Every row comes from one small tree of marks. Brackets hold a mark, then the marks that hang from it, in alphabetical order. Every link used is in the known rows. Which tree was each row made from?
Known rows:
[F G R]: [-2.33  3.26 -0.20  0.59 -1.06  0.16 -5.45 -3.70  0.52 -2.57  0.13  3.78
 -3.73 -1.03  5.43  0.50 -1.24]
[L [T [Q G]]]: [-0.95 -1.35 -0.89  2.47  1.22  0.57  0.38  0.68 -0.89  2.02  0.15 -4.80
 -2.65  0.32 -1.15 -0.04 -1.97]
[L [T E Q]]: [-1.95 -0.88 -0.19 -0.16  0.64  2.27  0.12  1.22 -3.94  2.99 -3.45  0.39
  0.14  0.36  0.37  0.95 -2.34]
[C [T E [Q G]]]: [-2.93  0.42 -1.72 -2.89  0.54  0.47  1.38  7.33 -2.42  1.29 -0.14  2.45
 -0.79 -0.67 -2.99  0.46  2.90]
[Q G]: [-1.13  0.55  1.88  2.48 -0.52 -2.36  4.07  1.77  1.52 -0.48  2.75 -5.47
 -4.10  0.56 -1.81 -2.44  0.62]
[G [F R]]: [-0.57  2.52  3.24  0.02  2.58  2.60 -2.82 -2.57  1.60 -1.65  0.61  1.71
 -0.10 -0.87  5.33  0.71 -0.46]
[T Q]: [ 2.07  1.39  2.18 -2.78  2.37  0.49  2.87  1.85 -2.80  5.02 -1.51  1.50
 -1.52 -0.53  0.24  0.56 -0.88]
[Q G [T E]]: [-1.21 -1.40 -1.37  4.03 -1.70 -2.57  3.79 -0.06  1.35 -1.33  2.41 -3.13
  0.28  2.37 -4.26 -1.39  0.79]
[T [E F]]: [-1.34  1.63  3.53 -1.35 -2.11  0.61  4.03  1.19 -1.91  0.01 -3.48  1.43
  1.52 -0.28  0.60 -0.45 -0.33]
[Q G [T [E F]]]: [-0.26 -1.31 -1.18  4.31 -2.03 -2.40  4.43 -0.54  2.30 -2.38  2.11 -4.37
  1.34  2.14 -5.05 -1.44  0.70]
[E [F G R] T]: [ 3.13  0.46 -0.52 -0.81 -4.41 -0.92 -1.30 -6.29  3.73 -4.39  1.75  1.19
 -2.01 -0.30  2.41 -0.21  1.54]
[E [F [G Q]]]: [ 1.14  0.60  1.87  2.19 -1.96 -1.18 -0.22 -1.84  1.10 -1.35 -0.79 -3.70
 -1.88 -2.20  1.74 -0.08 -1.23]
[F [G [Q T]] R]: [-2.20  0.76 -2.86  1.41 -0.27 -0.85 -6.77 -4.63  1.87 -1.72 -0.14  1.06
 -1.06 -0.93  3.62  0.51 -1.94]
[T [E [F G R]]]: [-1.78  2.44  1.66 -1.34 -2.37  1.10 -0.08 -0.53 -1.68 -2.05 -3.42  3.89
  1.84 -0.24  1.89  0.03 -0.86]
[T [Q [G F]]]: [ 3.52  0.66  1.24 -0.50  3.46  0.81  2.05  2.86 -1.76  2.43  1.23 -0.59
  0.04  0.71 -2.16 -0.07 -0.27]
[T E Q]: [ 0.85  1.40  1.81 -4.90  1.34  1.83  3.17  4.11 -6.14  4.84 -4.46  6.20
  2.83  0.66 -0.89  0.65 -0.94]
[C [T [E [F R]] [Q G]]]: [-2.74  0.97 -2.34 -3.25  0.51  0.94  0.45  5.97 -0.72 -0.29 -0.56  1.97
  1.11 -0.74 -3.45  0.43  2.60]
[G [F R] [Q T]]: [-0.49 -1.03 -0.56  1.32  3.63  1.27 -4.68 -4.06  3.56 -0.29  0.35 -1.94
  3.77 -0.56  2.71  0.68 -1.43]
[R [F [G [Q T]]]]: [ 1.45 -3.42  4.20  7.86 -2.39 -5.11 -1.76  1.40 -0.66 -1.42  1.51 -1.77
 -1.96 -0.07  2.06  0.30 -1.34]

Which tree is each row?
[ 3.00 -0.69 -1.37 -1.27 -3.78 -1.21 -2.13 -5.73  3.89 -3.50  1.03 -0.17
 -0.70 -0.57  1.73 -0.52  0.99]
[E [F [G Q] R] T]
[ 0.35 -0.68 -1.42  5.39  1.45 -1.03 -0.42 -3.21  4.76 -3.57  4.98 -4.20
  0.29  1.77 -1.76 -0.57  0.60]
[Q [G [F R]] T]
[ 4.55 -0.93 -0.35 -2.93 -0.05 -0.29  1.74 -1.34  0.83  0.70  2.82  1.68
 -0.86  1.54 -0.96 -0.61  2.22]
[E [T [Q [G [F R]]]]]
[-0.95 -1.24 -1.09  1.33  0.20  1.70  1.09  1.72 -2.26  0.95 -2.11 -2.80
  1.47  1.01 -2.77  0.03 -2.03]
[L [T [E F] [Q G]]]
[ 4.47 -1.51  0.01 -2.66 -1.27 -1.66  4.11 -0.29  0.09  1.98  2.57  0.37
 -2.68  1.39 -1.86 -1.00  2.34]
[E [T [Q G]]]
[ 1.19 -2.22  0.85  2.78  2.84  0.31 -2.02 -2.52  2.01  0.83  0.82 -3.68
  2.20 -0.95  2.08  0.80 -1.02]
[G F [Q T]]
[-2.01  0.45 -1.63 -2.54  0.15  0.53  1.78  6.82 -1.40  0.39 -0.38  1.22
  0.40 -0.94 -3.84  0.50  2.79]
[C [T [E F] [Q G]]]
[-3.16 -1.38 -0.18  2.84 -2.10  1.16 -1.53 -0.97 -1.40 -0.64 -2.91 -3.07
 -0.27 -0.62  1.45  0.38 -2.45]
[L [T [E [F [G Q]]]]]
[-0.95  0.34  1.44 -0.87  3.78  2.03 -4.51 -1.81  1.94  0.15 -0.78 -1.36
  2.68 -1.22  3.82  0.01 -1.67]
[G [F R] Q]
[-3.02  0.84 -0.77 -3.95  0.42  1.11  0.71  6.28 -3.08  2.45 -1.58  4.44
 -0.86 -1.59 -0.69  1.45  2.57]
[C [T E Q]]
[-2.55  1.72 -1.46  0.00 -0.09 -0.27 -6.63 -2.96  0.75 -1.31 -0.93  1.57
 -1.79 -1.31  4.41  0.01 -2.07]
[F [G Q] R]
[ 0.07 -0.96 -0.82  3.49 -1.59 -2.06 -3.02 -2.53 -0.34 -0.08  0.63 -1.41
 -3.41 -1.46  2.76  0.60 -1.28]
[F [G [Q T]]]
[ 5.34 -1.58  0.28 -2.29 -0.35 -0.63  3.06 -0.60  0.12  1.28  3.01  0.86
 -1.73  1.37 -1.32 -0.57  2.47]
[E [T [Q [G F]]]]
[ 1.18  0.72  0.33 -3.41  1.47  0.92  3.96  5.55 -5.23  3.39 -2.46  3.38
  2.99  1.97 -4.22 -0.70 -0.39]
[T E [Q G]]
[ 4.83 -0.17 -1.19 -3.48 -1.24 -0.58  2.31 -2.89  3.60 -1.32  1.61 -0.45
  1.31  1.21 -2.91 -1.18  1.69]
[E [F R] [T [Q G]]]
[-0.75 -0.39  0.81  2.06 -2.08 -1.09  3.31 -2.77  0.96 -0.21 -0.82 -0.34
  1.25  0.33 -0.31  0.42 -0.03]
[Q [T [E F]]]
[-2.75  0.91 -2.14 -3.24  1.78  1.83 -1.07  6.20 -1.68  0.13  0.15  3.83
  0.87 -0.47 -2.02  0.85  2.77]
[C [T E [Q [G [F R]]]]]
[-0.97 -1.05 -0.75  0.26  3.34  1.88 -4.51 -2.99  1.81 -0.51 -1.02  0.38
  5.89 -0.01  2.15  0.71 -1.45]
[G [F R] [Q [T E]]]
